Each row was made from one small tree. The marks that hang from a mark follow it in brackets, in the order of their numbers. Every link used is in the known rows. Write each row's tree.
Known rows
Q733[Q235[Q219[Q102] Q993]]: [  1  -5 -16   9   7  -4   7   2 -17   6   5  -5   0   5   7 -15  -5  -1
  13  -9  -1   7   4  13   1 -10   9  15  -5  25  -4   4   9   3  -2   3
   5  -9  13  -4  -8]
Q235[Q828]: [ -4  -2  -2  -3 -13  -2  -3   1  -3   6  -1  -1   0   6   3  -1   1 -11
   3  -8  -3   2   0   4  -9   4  -1  -4  -2   7   3   3 -16   0   0  -4
   1  -1  -2   1   0]
Q389[Q295[Q235[Q733 Q828 Q993]]]: [ -7   3  -7  -3 -22  -5 -10  -8  -2  16  -5   3  -3  13   7 -21  -4  -4
  10 -14  -4  26   7  17 -13  -6   1   0   2  26   3   5 -26   2   5   3
   2  -5   3   1   0]
Q994[Q796[Q235]]: [ -7   1   7   0 -10   0   7  -3  10  -6  -2  -2   0   2  -5  -9   3  16
  -7  -3  -1  -4   3   2   0  -5 -12  -7  -7  -3   6  -4 -13   0  -1   3
  -1   0  -9  -2  -7]
Q102[Q219[Q235[Q733 Q993]]]: [ -1  -3  -4   2 -15   0   1   3 -13   9   1   7  -3  13  -2 -22  -2 -20
   6  -8   3   1   1   4   3  -5   9   6  13   2  -6   9 -24   4   9  -1
   2 -11  12   0  -3]
Q219[Q102 Q235[Q828 Q993]]: [ -4  -4 -10   3 -11   1   0   2 -20  11   2  -2  -1  13  -4 -17  -4 -29
  22 -14   1   6  -1   9  -6   1  10  11   6   7  -1  -1 -15   5  18   3
   2  -7  10   2  -6]
Q994[Q796[Q235[Q733 Q993]]]: [ -9   1  -3  -5 -28   0   5  -4   6  -3   2  -1  -3  11  -4 -18   6  11
  -3 -12  -3   0   8   9  -3  -7 -11  -8  -2   2   5   3 -11   0  -6   5
  -2  -4  -4  -2  -6]
Q102[Q219[Q235[Q828]]]: [ -1  -5   5   4 -10  -1   0   4 -14  10  -4   2   1  10   1 -15  -3 -26
   4  -6   2  -1  -4   2  -2   0   8   4   7   3  -2   3 -38   5  12  -7
   3  -8   6   1  -4]
Q389[Q295[Q235[Q993]]]: [ -1   4   0   3   6  -1  -4  -8  -1  10  -5   5  -2   0   0 -19  -7   8
   7  -4   2  21   7   9   2  -8  -1  10  -1  19   1  -5  -1   1   8   7
   1   2   1  -3   1]
Q102[Q219[Q235]]: [  2  -4   6   8   3   0   4   4 -10   5  -4   3   0   5  -3 -14  -5 -15
   1   2   5  -4  -3  -3   6  -3   8   7   8  -3  -6   1 -22   4  11  -4
   3  -8   8   0  -4]
Q32[Q270 Q993]: [ -1   6  -6   4   0  15  -3   0   0  -1   1   1  -3   3  -2  -5  -6  15
   6   0   1 -19  -1   6   0   8  -8  -5  18  -5  -1   4  17  -5   9   9
  -4   3   4  -6   8]
Q295[Q235[Q733]]: [ -4   0   3   2 -10  -5   1  -5   2   3  -6   1  -1   8   7  -9  -1   3
   3  -2   0  11   4  10  -6  -8   8  -5   1   8   2   2 -14   1   0  -2
   1  -3   6   4  -4]
Q102[Q219[Q235[Q733 Q828 Q993]]]: [ -5  -4  -6   1 -27  -2  -3   3 -17  14   0   4  -2  19   2 -24  -1 -29
  10 -16   0   3   1   9  -7  -1   8   4  12   9  -2  11 -38   5   8  -6
   2 -12  11   2  -3]
Q295[Q235[Q828 Q993] Q389]: [ -5   0  -3   0   6  -7  -2  -6  -8  10  -7   0  -4   7  -5 -17  -4  -4
   5 -13  -2  20   9  13  -8  -7   5   8  -4  24   5  -7 -24   1   4   2
   1   3  -2   3   2]
Q796[Q235 Q994]: [ -6  -2  10   5 -11   0  15  -3  16  -8  -2  -3  -1   2  -1  -6   3  21
   1  -2   0  -7   1   1   0   1 -11  -4 -10  -3   8  -4  -4   1   1   5
  -2  -2  -8  -3  -8]
Q389[Q295[Q235]]: [ -1   4   5   4   7  -3  -5  -8   4   8  -9   3  -1  -2   4 -10  -7  10
   1   2   1  22   3   6   1  -7   0   4  -2  16   0  -6  -9   2   9   3
   2   1   0  -1  -1]
Q733[Q235[Q219]]: [  0  -4  -4   6   2  -5  10  -2  -5   2   0  -5   2  -1  13 -11  -2   7
  -5  -6  -2   4   2   6   0  -6   5   2  -6  18  -2   6   7   1  -7   0
   6  -4   6  -3  -6]
Q219[Q102 Q235[Q733 Q828 Q993]]: [ -6  -3 -14   1 -26  -1  -2   1 -19  12   2  -2  -3  20  -2 -18  -1 -29
  21 -18  -2  10   0  14 -11   1  13   5  10   8  -3   6 -22   6  15   1
   2 -13  13   4  -6]
Q733[Q235]: [ -2   1   2   4   6   1   4  -2   0   2   2  -2   2  -6   9 -11  -2   9
  -2   0   0   2   5   0   5  -4   0   3  -3  12  -2  -1  10   2  -5  -2
   3  -2   1   0  -9]
Q219[Q102 Q235[Q733 Q993]]: [ -2  -2 -12   4 -15   0   0   0 -14   8   4   0  -3  14  -5 -17  -1 -22
  16 -10   1   8   1   9  -2  -2  14   8  11   3  -7   3 -10   5  15   4
   1 -13  15   2  -6]
Q32[Q993]: [-2  2 -2  1  1  8 -5 -1  3 -1 -1  1 -2  2  1 -2 -2  9  3  0  0 -7  0  3
  0  2 -4 -3  9 -3  0  2  8 -3  8  5 -2  3  4 -3  5]
Q219[Q235]: [ -2   1   4   3  -2   2   5  -2  -8   2   0   1  -1   2  -1 -12  -2 -11
   0  -5   3  -1  -2   0   2   2   7   2   6  -6  -3  -1  -4   2  13   2
   2  -1   7   2  -5]
Q295[Q235[Q219]]: [ -3  -6   0   7   1  -8   9  -4  -6   2  -6  -2   0   7   7 -11  -4   0
   0  -5   0   9  -2  11  -4  -9  10   2  -6  12   4   0 -10  -1   3   0
   4  -1   8   0  -2]
Q796[Q235[Q219 Q828 Q993]]: [ -9  -7 -12   1 -20  -2  12   2  -8   5  -3  -7  -2  15   5 -17   3  -3
   7 -19  -4  -3   1  13 -14  -5  -2   0  -9  13  12   6 -21  -2  -1   4
   2  -2   3  -3  -1]
Q270[Q32]: [  1   7  -1   1  -2   4   0  -1  -7  -1   1  -2  -1   6   1   1  -2   2
   6   1   3 -10   2  -2  -2   3  -1  -4   7  -6  -1   0  15  -2   5   2
  -1   0   4  -5   1]

Write each row's tree
[ -2   5   0   3  -7  -6  -7 -10   5   9  -8   3  -2   3   7 -12  -4   8
   0   0  -1  24   4  10  -5  -7   3  -3   3  15  -2   3 -19   3   7   2
   2  -6   4   1   0]  Q389[Q295[Q235[Q733]]]
[ -7  -5  -5   1 -18  -3  12  -2   1  -3   1  -5  -2  11  -4 -19   3  10
  -4 -16  -3  -1   3  10  -3  -9  -9  -1 -10   6   7   2  -9  -1  -4   8
   0  -1  -3  -6  -3]  Q994[Q796[Q235[Q219 Q993]]]
[ -6 -10 -12   8 -10  -5  10   3  -7   4  -6 -11   0  16   4  -3   0  -5
  12  -9  -5   0  -5  13 -15  -5   5   0  -9  11   7   0 -33   3   5   1
   3 -11   7  -1  -5]  Q796[Q235[Q219[Q102] Q828]]
[ -9  -2  -1   1 -28  -1  11  -4  13  -4   3   0  -4  10   0 -15   6  16
   7 -11  -2  -2   6   8  -4  -1 -11  -4  -5   5   8   5  -4   1  -3   9
  -4  -6  -3  -3  -6]  Q796[Q235[Q733 Q993] Q994]
[  2  -3 -13  10  -4 -12  -4  -7  -4  10  -8  -3  -1  12   6  -9  -7  -2
   9  -2  -4  29  -3  20 -10 -11  14   3   0  23  -5   3 -27   5  10   4
   5 -15  14  -1   0]  Q389[Q295[Q235[Q219[Q102] Q733]]]
[ -6  -4  -1   2 -15  -5  13  -3   5  -6  -3  -6   1   7   0 -12   3  11
  -9 -10  -4  -2  -1   8  -5  -7  -8  -7 -11   1   6   0 -16   0  -3   3
   1  -4  -4  -4  -5]  Q994[Q796[Q235[Q219]]]
[ -7  -1  -3  -1 -31  -2   0  -3  -8   9  -2  -1  -1  13   5 -14   2 -24
   3 -16  -3   5  -2   7 -13   5   8  -8   7   2   0  10 -30   3   9  -4
   3  -8   8   5  -5]  Q219[Q235[Q733 Q828]]
[-13  -1  -6  -7 -41  -2   2  -3   4   3   1  -2  -2  17  -1 -20   6   0
   1 -19  -7   2   7  13 -12  -3 -13 -10  -3   8   8   7 -27   1  -5   1
  -1  -4  -6  -1  -7]  Q994[Q796[Q235[Q733 Q828 Q993]]]
[-12  -3   1   0 -25   0  11  -2   9   0   1  -2  -2  11   0 -16   4   9
  11 -16  -2  -4   5   8  -7   2 -14  -1 -11  10  13  -1 -12   0   0   6
  -3  -1  -9  -3  -7]  Q796[Q235[Q828 Q993] Q994]
[ -2  -8 -13   8  -4  -7   4   1 -12   9   0  -9   3   9  12  -7  -4 -10
  11 -10  -5   9  -2  14  -9  -4   9   6  -7  27  -2   2 -12   5  -1  -3
   7 -11  11  -1  -9]  Q733[Q235[Q219[Q102] Q828]]
[ -2  -9 -21   2 -12  -5  -1   4 -18   8   2  -6  -1  17   0  -6  -2 -21
  19 -17  -5   7  -2  16 -12  -3   8  10  -4  18   2   4 -15   2   3   2
   3  -9   9  -2   0]  Q235[Q219[Q102] Q828 Q993]
[ -5  -5  -7   3 -11  -6   7  -1  -7   7  -1  -7   3   5  16 -13   0  -5
   0 -15  -5   6   1  11  -9  -2   4  -2  -8  24   2   7  -9   1  -8  -5
   6  -5   5  -1  -7]  Q733[Q235[Q219 Q828]]
[  2  -8 -18   5   0  -5   2   4 -15   4   4  -4  -1  11  -3  -5  -3 -12
  16  -9  -2   6  -2  12  -3  -6   9  13  -2  12  -2   1  -2   2   3   6
   2  -8  12  -4   0]  Q235[Q219[Q102] Q993]
[ -3  -9 -26   0 -27 -10  -3   3 -16  10   3  -6  -2  24   4  -7   0 -25
  18 -19  -8  12  -2  21 -18  -2  10   3   1  19   1  12 -26   3   0   1
   2 -15  13  -1   0]  Q235[Q219[Q102] Q733 Q828 Q993]
[  1  -4   2   5 -13  -3   1   2  -9   7  -3   4  -1  10   1 -15  -1 -19
   0  -1   2   1  -2   2   1  -2  11   1  12  -2  -8   8 -31   5   8  -5
   3 -13  12   2  -4]  Q102[Q219[Q235[Q733]]]
[ -3  -5  -5   5   5 -15   4  -7  -7   7 -10  -5  -2  11   2 -12  -4  -7
  -5 -12  -5  20   1  16 -13  -7  11   2  -9  24   4  -2 -37   1   2   0
   5  -1   4   2   3]  Q295[Q235[Q219 Q828] Q389]
[ -5   3  -3   0  -8  -1  -8  -7  -4  15  -5   3  -2   7   4 -21  -6  -2
  11 -12  -2  23   7  13  -7  -6  -2   7  -1  25   5  -3 -18   1   9   3
   2   2   0  -1   0]  Q389[Q295[Q235[Q828 Q993]]]
[ -1  -1  -7   5 -11 -10  -1  -9   1   9  -8  -1  -1   9  11 -14  -4   4
  -4  -8  -4  25  -1  17 -10  -9   7  -3  -1  21  -1   7 -27   2   4   4
   5  -7  10  -2   3]  Q389[Q295[Q235[Q219 Q733]]]
[ -7   0  -5  -2 -10   2   1  -1  -9   9   3   0   0   2   9 -18  -1  -1
   8 -14  -2   5   9   7  -4  -2  -2   5  -3  23   3   3   4   1  -6  -3
   4   1   0  -1  -9]  Q733[Q235[Q828 Q993]]
[ -5  -2  -4   5  -8 -10  -2  -8  -4  13 -10  -2   0  10  10 -13  -6  -4
   2 -12  -5  25  -2  16 -13  -5   5   0  -7  26   5   1 -32   1   7   2
   5  -3   4  -2   1]  Q389[Q295[Q235[Q219 Q828]]]
[ -3  -1 -12   3 -14  -9  -1  -9  -3  11  -5   1  -3  12   8 -23  -5   3
   3 -14  -4  26   4  19  -9 -11   6   3  -1  25   0   8 -17   1   3   8
   3  -7  10  -4   3]  Q389[Q295[Q235[Q219 Q733 Q993]]]
[ -8  -2   3   3 -13   2  13  -2  12  -6   2  -1  -2   4  -3 -14   3  19
   7  -9   2  -6   6   3   2  -1 -12   2  -9   3   9  -3   6   0   1  10
  -3   0  -6  -5  -6]  Q796[Q235[Q993] Q994]
[ -3  -8 -17   6  -6  -7   5   2 -19  11   4  -7   1  10   9 -16  -4 -12
  18 -17  -4  10   4  17  -7  -6   8  11  -6  31   0   4  -5   4  -3   0
   6  -9  11  -3  -8]  Q733[Q235[Q219[Q102] Q828 Q993]]
[-13  -4  -4  -2 -40  -3  10  -4  12   1   1  -2  -3  15   3 -17   6   7
  10 -19  -5   0   6  12 -13   3 -12  -8  -6  10  11   7 -21   2  -3   4
  -3  -7  -5  -2  -7]  Q796[Q235[Q733 Q828 Q993] Q994]
[ -2  -4  -9   4  -2  -3  10  -1 -10   4   5  -3   0   2  10 -19  -2   4
   2 -13  -1   2   5   9   1  -7   3   8  -5  23   0   7  13   0  -7   4
   5  -2   8  -5  -5]  Q733[Q235[Q219 Q993]]
[-10  -9  -1   4 -27  -8  18  -3  10  -3  -3  -8   0  13   5  -8   4   6
   1 -17  -5  -3  -4  11 -13   3  -8  -7 -15  10  13   4 -26   1  -1   3
   0  -6  -4  -4  -6]  Q796[Q235[Q219 Q828] Q994]
[ -1   0  -7   5   2  -6   1  -7  -6  10  -6   1  -2   6   4 -21  -7   6
   4 -11  -1  23   3  15  -3 -10   4   9  -5  24   2   1  -7   0   8   9
   3  -1   6  -5   3]  Q389[Q295[Q235[Q219 Q993]]]
[ -5  -2 -11   2 -23 -13  -5 -10  -1  14 -10  -3  -1  16  13 -15  -3  -6
   0 -15  -7  28  -1  21 -19  -5   6  -7  -3  26   2   9 -39   2   5   0
   5  -9   7   0   1]  Q389[Q295[Q235[Q219 Q733 Q828]]]
[-11  -1   3  -3 -23  -1   6  -3   7   0  -3  -4   0   9  -1 -10   4   5
  -4 -12  -4  -1   3   6  -8  -1 -13 -10  -9   3   8  -2 -27   1  -1   0
   0  -1 -10  -1  -7]  Q994[Q796[Q235[Q828]]]
[ -4  -5 -10   2   3 -13   4  -6 -12  10  -6  -4  -3  13  -1 -20  -4  -8
   1 -19  -5  20   5  19 -12  -9  10   8  -7  28   7  -1 -30   0   2   4
   4   0   5   0   4]  Q295[Q235[Q219 Q828 Q993] Q389]
[ -1   2   0   3  18  -6   0  -7  -6   6  -6   2  -4   1  -7 -18  -5   6
   2  -5   1  18   9   9   2 -11   6  11  -2  17   1  -9  -9   0   4   6
   1   4   1   2   3]  Q295[Q235[Q993] Q389]
[  1   0  -4   8   3  -9   1  -8   0   8  -9  -1   0   3   6 -13  -7   7
  -2  -5  -2  21  -1  12  -4  -8   5   4  -6  20   1   0 -16   1   8   5
   5  -3   5  -3   2]  Q389[Q295[Q235[Q219]]]
[ -7   0  -7  -3  -9 -10  -3  -8  -6  12  -5   0  -5  14   0 -19  -2  -8
   4 -15  -5  23   9  17 -12  -8   7   2   0  25   3   0 -33   1   0   1
   2  -3   2   4   2]  Q295[Q235[Q733 Q828 Q993] Q389]
[  2  -7 -18   5 -12  -9   1   2  -7   3   0  -6   0  15   3   1   0 -14
   8  -5  -5   9  -6  14 -10  -4  12   0   1  10  -5   9 -20   4   0   1
   2 -16  14   0   0]  Q235[Q219[Q102] Q733]
[ -4  -4  -4   6  -8   0   0   1 -16   8  -2  -4   1  11  -2  -9  -3 -27
  15  -9   1   6  -5   6  -7   4  12   5   5   3  -2  -2 -23   6  18  -1
   3  -9   9   4  -7]  Q219[Q102 Q235[Q828]]
[ -1  -9 -15   4  -9  -8   1   2 -14   7  -1  -8   1  15   4   2  -2 -21
  12 -10  -6   8  -7  14 -13   0   9   3  -4  14   2   3 -24   3   3  -1
   3 -10   9   0   0]  Q235[Q219[Q102] Q828]
[ -6  -6 -20  -5 -34  -8   0   0 -10  10   2  -3  -2  21   7 -13   3 -18
   6 -23  -8   7   0  17 -18   1   4  -3   0  17   4  16 -23  -1  -6   0
   2  -8   8  -1   3]  Q235[Q219 Q733 Q828 Q993]
[ -4  -7 -12   5  -9  -5   9   1  -6  -3   2  -7  -1  14  -7 -15   0   4
   8 -11  -2   4   1  15  -3 -10  -3   5  -9   9   4  -3 -12   2   2   9
   1  -7   2  -6  -6]  Q994[Q796[Q235[Q219[Q102] Q993]]]
